Every row comes from one small tree of marks. The marks that hang from a mark follow it in brackets, in the order of their numbers. Every link used is in the known rows. Which tree was each row made from?
Known rows:
j_730(j_871):  -8 -12   2  -9 -11  -7  -4  -8  -5  -3   1   1   7  -6  20   4  12   4  -5   5 -13 -11 -10 -11 -12  11  -4   5   5   3   0 -11   2   3   2  -2 -12   3   2 -10   5  -9  14
j_921(j_170(j_907) j_893(j_532) j_912):  29  13 -27 -33 -34   3   0 -37 -25   9 -26 -14  16  33   0  19  15  21 -29   0 -34 -19  11   5 -22  20   6  -5 -20  -3  40  -9  -6  -2   7 -20   3  41   8  11  -1   9   4
j_532(j_229 j_893(j_921(j_912(j_474)))):   6   4   0 -52 -25 -25  -6   1  -2 -10 -25  -2   6  -4  -1  16   4 -16 -22 -11   1 -10  14 -29 -17   1  -6  23 -12 -33  10  14 -41  11  19  -8 -16  21  -7  -8 -22  12  27
j_912(j_921(j_170(j_474 j_871))):  11  -8   9 -33   1  -9 -14 -12  21  16   7 -36  -7   3 -12   7  -7  -6 -19  -7 -33 -23  33   0 -38   1  17   1 -16  -9   5   5   4  -3  14  11   4  -2  -3   0   8 -11  30
j_474(j_912(j_921(j_170(j_871)))):  19 -13  -7 -31  -2 -11   3 -14  10   8  13 -22  15   0  -5  18  13  16 -13 -18 -31 -11  25   6 -38  10  12  -2 -18   8  -7  -9  10  -2   6  15   0   6  -5   2   8  -7  29
j_229(j_532(j_893(j_921(j_170(j_871) j_912)))):  49   1 -26 -61  -7   1 -28 -10  14   1  -2 -24  18  29   1  15  11   8 -31  -6 -52 -25  18 -23 -41  16  -7  20   2 -43  18  -6  30  -9  16 -17 -11  17  -3 -11 -25  11   4
j_912(j_474 j_921(j_170(j_871) j_893(j_532))):   3  -6 -21 -31  -3   1 -15 -11 -15   5  -4 -14   7  43  -8  44  19   7 -13  -5 -40 -29  43  -6 -53  -2  21  -1  -7  -2   7   6   6   9  -1  13  20  23 -14 -11  -1  -1  39
j_170(j_871 j_921(j_893(j_532(j_229)) j_912)):   9  -4 -27 -33 -15  11 -25 -40   5   4  -8 -28  21  31   5  28  29   8   7  15 -36 -10  20 -31  -9  19  -1  20 -43 -12  20 -23  11 -19  33  14 -26  14   9  20   2   7   3
j_229(j_532(j_893(j_921(j_170(j_871))))):  37  -3 -14 -53   7   6 -31   0  16   3  10 -25  16  22 -12  19   5   6 -20  -4 -55 -25  18 -25 -48  19   0  20   5 -38   6 -13  33  -9  11  -2   2  -2 -12 -25 -28   9  14
j_921(j_170(j_474) j_912):  20   9   2 -19 -18 -14   0 -10  -2   9  -5 -12  -1   3   7   1  -9  -5 -20 -10 -22 -20  10   4 -27  -1   9  -5 -17 -21  22  15 -15  -6  15 -15  -2  15   2  15  -2  10   4
j_10(j_871):  -6  -5  -8  21 -16   0 -15 -11  12  -5   0   9   4  11  -3   5   8   8  -9   4 -16  -5 -11  -5  -2  -8  -4  -3  -6  -5  -1 -11   8   5   8   9  -6   9  -7   8  11   5  12
j_532(j_229 j_893(j_921(j_170))):  16   0   9 -66 -17 -18 -12  -2   6  -7 -20 -17   1  -6 -18  21   2  -2 -22 -12 -30 -17   8 -36 -31  20  -3   8  -9 -21  19  -9 -17  -4  25  -9  -5  13 -11 -12 -25  10  25
j_170(j_907):  12   5   1 -11 -18   2   4  -8  -3   4  -8  -8  -3   1  -2 -14  -2   9  -3  -3  -7   3   1  13   6  13   2   1  -4   2   3  -5 -10   4   9   0  16   4   3   1   0   1   6
j_10(j_871 j_907):  -1  -7 -18  32 -10  16  -9   0   6  -1  10  22  12   9  -5  -4   7  10  -9   3 -17  -6  -2   5  -5  -8   2  -6  -7   3   0  -9  -3  17  15   6   5  19 -12  13  16  -6  19
j_170(j_474 j_871 j_907 j_921(j_912)):  28   1   2 -17 -19   2 -24 -26  22  21  -2 -28   7  12   9 -19   0  -4  -4   6 -24  -1  32   9   0  17   6  23 -31 -27  16 -10  -9 -13  42   3   7   1  15  16  13   0  13
j_921(j_170(j_871(j_83)) j_893 j_912(j_474)):   4  -3 -28 -15 -31   6 -29  -9 -35   2  -3  -6  13  47  25  29  15  16 -38  -8 -56 -31  34  -9 -46  -8  -4   3 -10 -19   0   1   0 -11  -5   0  22  34   0   1 -23 -24  15
j_907(j_10): -13   4   0  -4  17 -18  16   7   1  16  -4  -9 -10  -6   7   5 -11  -2  -4  -9   1   2  11  14   9   5   3   6  -1 -11  -5  10   6  10  13  -3   3   4   5 -19  -1  -4   3
j_532(j_893(j_921(j_170 j_912(j_474)))):  21   9  -4 -52 -29 -20  -7  10  -5  -2 -21   3   7  14  -2  20   2  -6 -35 -21 -21 -24  23 -19 -43   5  -4  11  16 -48  20  24 -29   0  17 -23   7  31  -8 -23 -18  11  33
j_170(j_921(j_893 j_912)):   6   8 -23  -9 -29   0 -20 -14  -1   4 -13   2   2  18  13  11  12  12  -9  12 -11 -14  15 -15  -4   3  -8  16 -20 -15  26   0  15 -12   6  -5 -14  18   8  13   0   5   2
j_10(j_871 j_907(j_170 j_893(j_532 j_921))):  33   3   9  29  10  -6   2 -20  -5   9 -26  11  29   7 -32  -3  19   3 -16  -7  -7 -20  26 -20 -27  10   5  11   8  -4  15   4 -14  11  55 -18  14   3 -18  11  29  20  24
j_229(j_532(j_893)):  17   8  -9 -27   1   8  -8   2  -1  -6   6  -6   7  -3  -7   3   5  10  -2   4 -12 -15  -6   2  -4   2   0  17   8 -17  -3  -4  25   9 -12 -11  -6   6  -6 -16 -21  12   6
j_921(j_170(j_907) j_893):  14   9 -14 -25 -30  -6  -8 -11 -20   6 -16 -10  -6  25  -6  15   3  22 -26  -1 -38 -17   8  10 -20  12   9  -6  -9   0  20  -4  -7   0  -3  -3  25  20   1  -2 -10  -1  13
j_921(j_170(j_907) j_893(j_532(j_229)) j_912):  23  14 -27 -51 -38   5   0 -45 -19   4 -34 -26  16  23  -1  30  21  22 -19  -1 -33 -19  10  -6 -23  26   7  -1 -39   2  39 -15 -26   4  17 -10  -7  43   5  21 -14  16  12
j_893(j_532(j_229) j_921(j_170 j_912(j_474))):  17   7 -10 -42  -7  -4   3 -18  -7   3 -28 -17  23  10   0  32  22  -8  -9 -12 -19  -8  24 -30 -46  19   5   0  -9 -21  28  18 -51  -5  34 -16  -6  30 -12  -8 -16  29  18
j_229(j_532(j_893(j_921(j_170)))):  35   4 -12 -52   3   3 -16   2   9   3  -4 -10   8   4 -16  17   5   9 -22  -6 -32 -22   7 -19 -38  21  -4  14  12 -33  14   0  18  -5   1 -26   1   9 -16 -25 -36  19  14
j_921(j_170 j_912(j_474)):   7  10 -14 -12 -25  -1   7   0 -21  -3  -5   2   7  19  15  13   9   6 -14 -14 -16 -14  19   1 -39  -5   6  -5   2 -17  11  27 -25   4   5  -6  11  24   0   0 -15   6  14
j_921(j_170(j_907(j_10)) j_893(j_532) j_912):  16  18 -27 -30 -21 -12  14 -29 -25  21 -35 -27   1  30   4  21   2  23 -31  -8 -30 -18  22  20  -8  25   5   2 -19 -15  37   4  -3   8  22 -21   7  44  11  -8   2   8  14
j_10(j_907(j_893)):  18   6  -2  18   6   0   6   9  -9   2   2   9   5   6 -18  -8   1  11   0  -5   5 -11  19   3  -8  -7  16  11   3   8   4   1  -8  15  15 -12  19   4  -2  24   9  -3  10
j_532(j_229 j_893(j_921(j_912))):  17   3   3 -52 -28 -21  -8  -2  12  -5 -31 -11   5 -17  -8   8   3  -9 -20  -7 -10 -14   3 -38 -11  11 -13  22 -18 -23  15  -3 -17   0  21 -13 -31  20  -3   6 -12  15   7
j_921(j_170(j_474 j_871 j_907) j_893(j_532)):  29   4  -4 -36  -7   3 -20 -29  -7  23  -8 -36   8  42 -12  20  -3   3 -20  -2 -54 -23  28  11 -25  22  24  -2 -20 -16  27 -21  -2  -8  21  -1  30   9   2  -4   3   0  29
j_912(j_474 j_921(j_170(j_907) j_893)):   6   9 -13 -30 -36 -13  -6  -6 -24   7 -18   0 -13  21  -3  26  13  21 -28 -11 -23 -26  35  13 -44   5  11  -3  -2   3  14  21 -25  21  -9   0  32  27  -7 -14 -15  -3  45
j_170(j_907 j_921(j_893 j_912)):  18  12 -21 -20 -39  -1 -17 -21  -7  11 -22   0  -1  25  13  -2  16  21 -13  12 -13  -8  19  -2   2  17  -5  18 -25 -11  29  -9  -6  -7  17  -6  -2  21  13  15  -2   4  11

Write each row's tree:
  9   9   0 -27 -14 -20 -13  -7  -9  11  -6 -12  -9   9  -7  24  -7   0 -26  -2 -31 -27  12   6 -33  -4  15  -1 -16 -12  24  -1  -4  -9  -2  -8  19   8  -6  -2 -11  -3  18 : j_921(j_170(j_474) j_893)
 16   9   4  -9 -13 -12 -20 -10  19  13  -1  -8   1  -6   6 -15   0 -10  -2   0   3  -3  17   0  -7   5  -4  17 -22 -25  18   9 -16 -16  29  -8  -9   1   8  11   4  13   6 : j_170(j_474 j_921(j_912))
 43  12 -21 -56 -14  -1 -21  -4   4   2  -7 -11  14  10  -5  16   8  11 -26  -6 -32 -24   9 -23 -36  12  -9  17   2 -37  29   9  17  -2   5 -32 -17  27 -10 -13 -30  22   4 : j_229(j_532(j_893(j_921(j_170 j_912))))
 12  10 -11 -35 -13  -3 -16 -32   8  14 -20 -30  14   5  -6  20  19  -7   4  12 -12 -17  14 -20 -12  14   4  17 -48 -18  38  -6 -16 -16  34  -8 -23  16   1  19   2  23  10 : j_170(j_474 j_921(j_893(j_532(j_229)) j_912))
  9   6   7   2 -13 -34   3 -10  11  20 -38 -10 -12  16 -15   0  -1   4 -30  -7  -9  -4  18  -3  -1   6   5  30  -9 -26   8  -7   5  26  46 -11  16  10   1 -14  13  16  27 : j_170(j_907(j_10(j_871) j_893(j_921)))
-14   2  -8 -12 -15 -13  -4   4 -10  -1 -12   6 -12  13  -5  28  12   3 -12   0   9 -22  26   1 -25 -18   6   6  -3   3   1  26 -10  17 -18   8   8  18  -8  -9  -8  -5  32 : j_912(j_474 j_921(j_893))
 24   6   9  32  -8 -19  -2  -6  -1   2 -24  22  16   0 -24  -9   9   6 -28  -5  -9 -20  26 -17 -24   4   2  16  10  -5   8   8 -17  16  44 -12  19  -4 -16  12  16  11  25 : j_10(j_871 j_907(j_170 j_893(j_921)))
 34   8  -1 -37   1  -7  -8 -19  11  17 -18 -26  14   9 -13  13  -1 -16 -21 -12 -15 -13  18 -20 -36  14   3  -1 -10 -33  40  13 -27 -12  34 -34 -10  18  -7  -9  11  18   7 : j_893(j_532 j_921(j_170(j_474) j_912))
  7  -6   5 -38  12  -1  -7 -21  14   7 -15 -23  10  -5 -17  16  18 -15   7   2   3   4   3 -34 -13  25   1   6  -9  -3  15  -9 -22 -10  28  -4 -18   4 -12  -6  -5  18   3 : j_893(j_532(j_229) j_921)
  4   2 -30 -11 -26  -1 -23  -8  -6   3  -2   0  10  35  24  18  22   5 -10  10 -25 -12  37 -17 -18  -5   0  23 -19 -26   8   9  10 -12  10  13   8   6   8   6  -5  -8  21 : j_170(j_871 j_921(j_893 j_912(j_474)))
  1   1  -1 -18  -9  -6  -1   7 -11   5  -2  -7  -4   6  -4  22   6   4 -11 -14  -3 -17  32   3 -48  -6   9  -5  10  -2  -1  28 -29  13  -1   2  11  22 -11 -10 -12  -3  32 : j_912(j_474 j_921(j_170))
 13  -2  18  33  -2   8 -33  -5  -8  17   4   5  18 -11  -4 -25   9   2 -22  -3 -26 -16  31  17 -20   6  -8  15  -2 -15  -4   9 -21  -6  49  -5  19  -1 -14   8   8  -1  21 : j_10(j_871(j_83) j_907(j_170(j_474 j_921)))
 29  -2   3 -16 -18  10 -20 -15 -23  13 -10 -22   2  36  -3  -1   3  23 -25 -15 -49 -17  33  -2 -34  10   7  12  -4  -5  -2 -24   5   1  23 -13  42  13   9  16  -9 -15   7 : j_921(j_170(j_871(j_83) j_907(j_893)))
 34  -6 -18 -41   1   7 -18 -29  10   9 -10 -26  23  35   2  15  14  -5 -18  -3 -43  -9  27 -36 -35  23   0   1  -1 -27  25  -7   7 -23  29 -14 -12  17   0   0  12   7   2 : j_893(j_532 j_921(j_170(j_871) j_912))
  6  -7   0  36 -10  13 -11  -2 -24   4   0  14  23  -6   3 -14  10  15 -28  -5 -29 -16  16   6 -12  -5 -14  -5  11   9 -12   4 -16  11  21  -5  10  19 -13  12   2 -15  15 : j_10(j_871(j_83) j_907(j_170))
 34  10 -18 -40  -9  -4 -14  -1  14  -3 -11  -8  14   1  -3   4  10   1 -22   5  -7 -17   3 -23 -14   6 -17  26  -2 -35  16   6  16  -1   3 -27 -25  18  -7 -12 -16  23  -6 : j_229(j_532(j_893(j_921(j_912))))
  3  -3 -12 -38  -2 -17  11 -30   1   1 -22 -30  16 -10 -19  34  27  10   0  -1  -2 -13  11  -6 -19   9  11   5 -42  27   8 -19  -9   7   3   7 -26  25 -10   8   8  13  21 : j_474(j_912(j_921(j_893(j_532(j_229)))))
 -4   6   0  17 -23 -20 -14 -13  -7  19 -20 -10   9  -5  20  -7  17  13 -30  -4 -26  -9  27   1  -7  11 -29  22  -5 -22  -6  20   6   6  45  -1 -12  17   7  -5   5   5   3 : j_907(j_10(j_871(j_83)) j_170(j_921(j_912)))
 20   2  -9 -34   0   0   1 -28   9   2 -24 -22  23  -3  -4  14  18 -10  -2   2   0   1   3 -39 -11  19  -6   7 -21 -10  24  -1 -17  -9  32 -14 -39  19  -3   8   4  22  -6 : j_893(j_532(j_229) j_921(j_912))
 -9   9  23  15   2 -33  14 -10   3  18 -17 -17  -7 -22  -4  -3 -14 -11 -26 -13 -12 -16  18  22  -2   4   7   9 -10 -16  -8  25  -4  20  39   7   7 -14  -5 -15  14  12  29 : j_907(j_10(j_871) j_170(j_474))
 -7   6  11  15  -8 -30  -3 -11   2  16 -16 -10  -3 -13   2   1   6  10 -12  -3 -13  -4  26  10  -2  15  -4  21  -4 -16  -6  20   6   9  49  17   5 -13  -1 -16   9  19  21 : j_907(j_10(j_871) j_170(j_921))
 10   0  17 -25  -2 -18  -5  -6  11  13  -2 -20 -11  -8 -14   7  -8  -3 -19  -9 -11 -21  22   6 -37  -1  10  -3 -14  -3  13  18 -15   3  10  -4   1  11  -8  -6  -1  -3  22 : j_912(j_921(j_170(j_474)))
 22   4  -9 -47 -25 -10 -25   9   0   0 -10  -8  11  29   8  20  -1  -6 -33 -20 -42 -25  36 -23 -47   3   2  15   2 -47  12  11 -10  -2  21  -9  10  18  -4 -17 -11   3  35 : j_532(j_893(j_921(j_170(j_871) j_912(j_474))))
 13  11 -25 -44 -22   1  -1 -36 -16  -1 -23 -25  20  22   0  41  27  15 -14   3 -35 -23   7 -26 -27  11   6  -5 -33   0  33  -8  -8  -1  13 -10 -21  38   2  20 -14  14  -5 : j_921(j_170 j_893(j_532(j_229)) j_912)
 20   3   7 -49 -10 -17 -19   7   5   4 -11  -3  -5   4 -13  15  -5  -2 -32 -15 -29 -20  10 -26 -31  14  -4   8  10 -33  18   0  -2  -9  16 -16  11  10  -9 -25 -14   7  19 : j_532(j_893(j_921(j_170)))
 18  17 -14 -17 -36  -4  10  -4 -25   2 -13  -1   3  19  15   6   6  13 -22 -13 -16  -9  23  17 -33  11   5  -4  -4 -17  18  24 -43  12   7 -11  23  32   3   2 -18  12  23 : j_921(j_170(j_907) j_912(j_474))
  7   2  11 -50 -12 -16 -12   0  10  -7 -24 -13   0 -15 -17  11   1 -11 -14  -6  -7  -7   3 -35  -8  13  -6  21  -8 -23   7 -16 -13  -1  20  -2 -13  -1  -8 -10 -16   6  18 : j_532(j_229 j_893(j_921))
 14  -6   1  12  13   9   2  -2  -9   6   4   5  19  -4   4 -16  -5   3  -9  -2 -24 -14  33  13 -10  12  11  -1  12  10  -9   6  -4   5  23  13  18 -11  -2  12  10 -16  16 : j_10(j_907(j_170(j_871)))
 29   5  10  -9  -9   3 -15 -11   5   9 -12 -15  -3  23  -6 -14   9  13   5   2 -20   1  34  -4  -1  18  12  31 -18  -9   0 -26   9  -6  40  11  35 -15  16  11   9   3  14 : j_170(j_871 j_907(j_893) j_921)
  6   3   3  16  -8   1  -2 -21 -19  18 -32 -27   6  25 -12   6   7  14 -23  -8 -17  -5  16  12   1  12  -4  19  -9  -9  -1 -19  -6  23  42 -18  25  27   4  -5  10   8  11 : j_170(j_907(j_10(j_871(j_83)) j_893(j_532)))
 25   5  -6 -72 -33 -18 -10  -8   7  -4 -21 -20   1  -8  -7  21   7   2 -30 -14 -32 -18  11 -39 -31  18  -9  12 -18 -31  27  -4 -14  -3  24 -15 -21  27  -3  -2 -18  13  15 : j_532(j_229 j_893(j_921(j_170 j_912)))
 16 -12  -5  28  -4   5 -30  -3  -4   3  -6  15  14  19 -12  -7  14   7 -32  -8 -20 -15  17 -25 -27 -10  -8  20   1  -6   2 -17  -2   7  32 -25  15  24 -16  12   7  -8  10 : j_10(j_871(j_83) j_907(j_893(j_921)))
 28   1 -25 -25 -25  19 -27 -37   2  13 -15 -20  19  47   7   2  23  15  -3  17 -38  -7  28 -10   3  27  -1  19 -31 -15  26 -21  13 -15  30   2   4  17  16  12  15   5   7 : j_170(j_871 j_907 j_921(j_893(j_532) j_912))
 13  -1 -11 -47  -7 -21   6 -39  -3   4 -16 -29  17  -2 -24  46  32  16 -13  -7 -26 -25  15 -10 -44  22  16  -6 -39  20  15 -18 -10  -2   9  -1 -15  30 -14   6  -4  18  28 : j_474(j_912(j_921(j_170 j_893(j_532(j_229)))))
 -7  11 -23  -5 -30 -17  -1   1 -20  -4 -18  10   8  21  15  23  12   5 -18   1  -7 -16  12   3 -18 -14   1   8  -9 -12  10  16 -14   9 -10  -2   3  24   0   2 -10  -1  17 : j_921(j_893 j_912(j_474))
 16   4   3 -42   7 -21  -8 -35   7  17  -9 -25  21  -9 -15  27  23  -6   8   0 -14  -9  12 -10 -15  24  19  14 -47  -5  16 -21 -18 -21  37   4  -8  -2  -9   8   1  27  29 : j_170(j_474(j_912) j_921(j_893(j_532(j_229))))
 31   5   2 -18 -17  -7  -2 -17 -12   7  -9 -20  -2  35 -12   5   2  19 -14 -13 -37 -13  31   1 -25  13  20  12 -11  -6   5 -20   1   3  27  -3  38  -2  12  13   1   0  17 : j_921(j_170(j_871 j_907(j_893)))
 14  10 -14 -47 -21   7   0 -37 -20   3 -26 -30   7  23 -14  29  20  22 -13   2 -35 -17  10  -8 -23  32  16  -9 -23   6  27 -25 -24   4  12  -2  12  26  -1  10 -16  10  17 : j_921(j_170(j_907) j_893(j_532(j_229)))
 11  11  -2 -32 -26 -20 -13  15  -3  -4 -21  11   6   4   3   5  -1 -16 -23 -13  -2 -14  21 -16 -16  -4  -9  21  11 -38  12  21 -26   7  11 -23   0  22  -5 -19 -11  11  31 : j_532(j_893(j_921(j_912(j_474))))
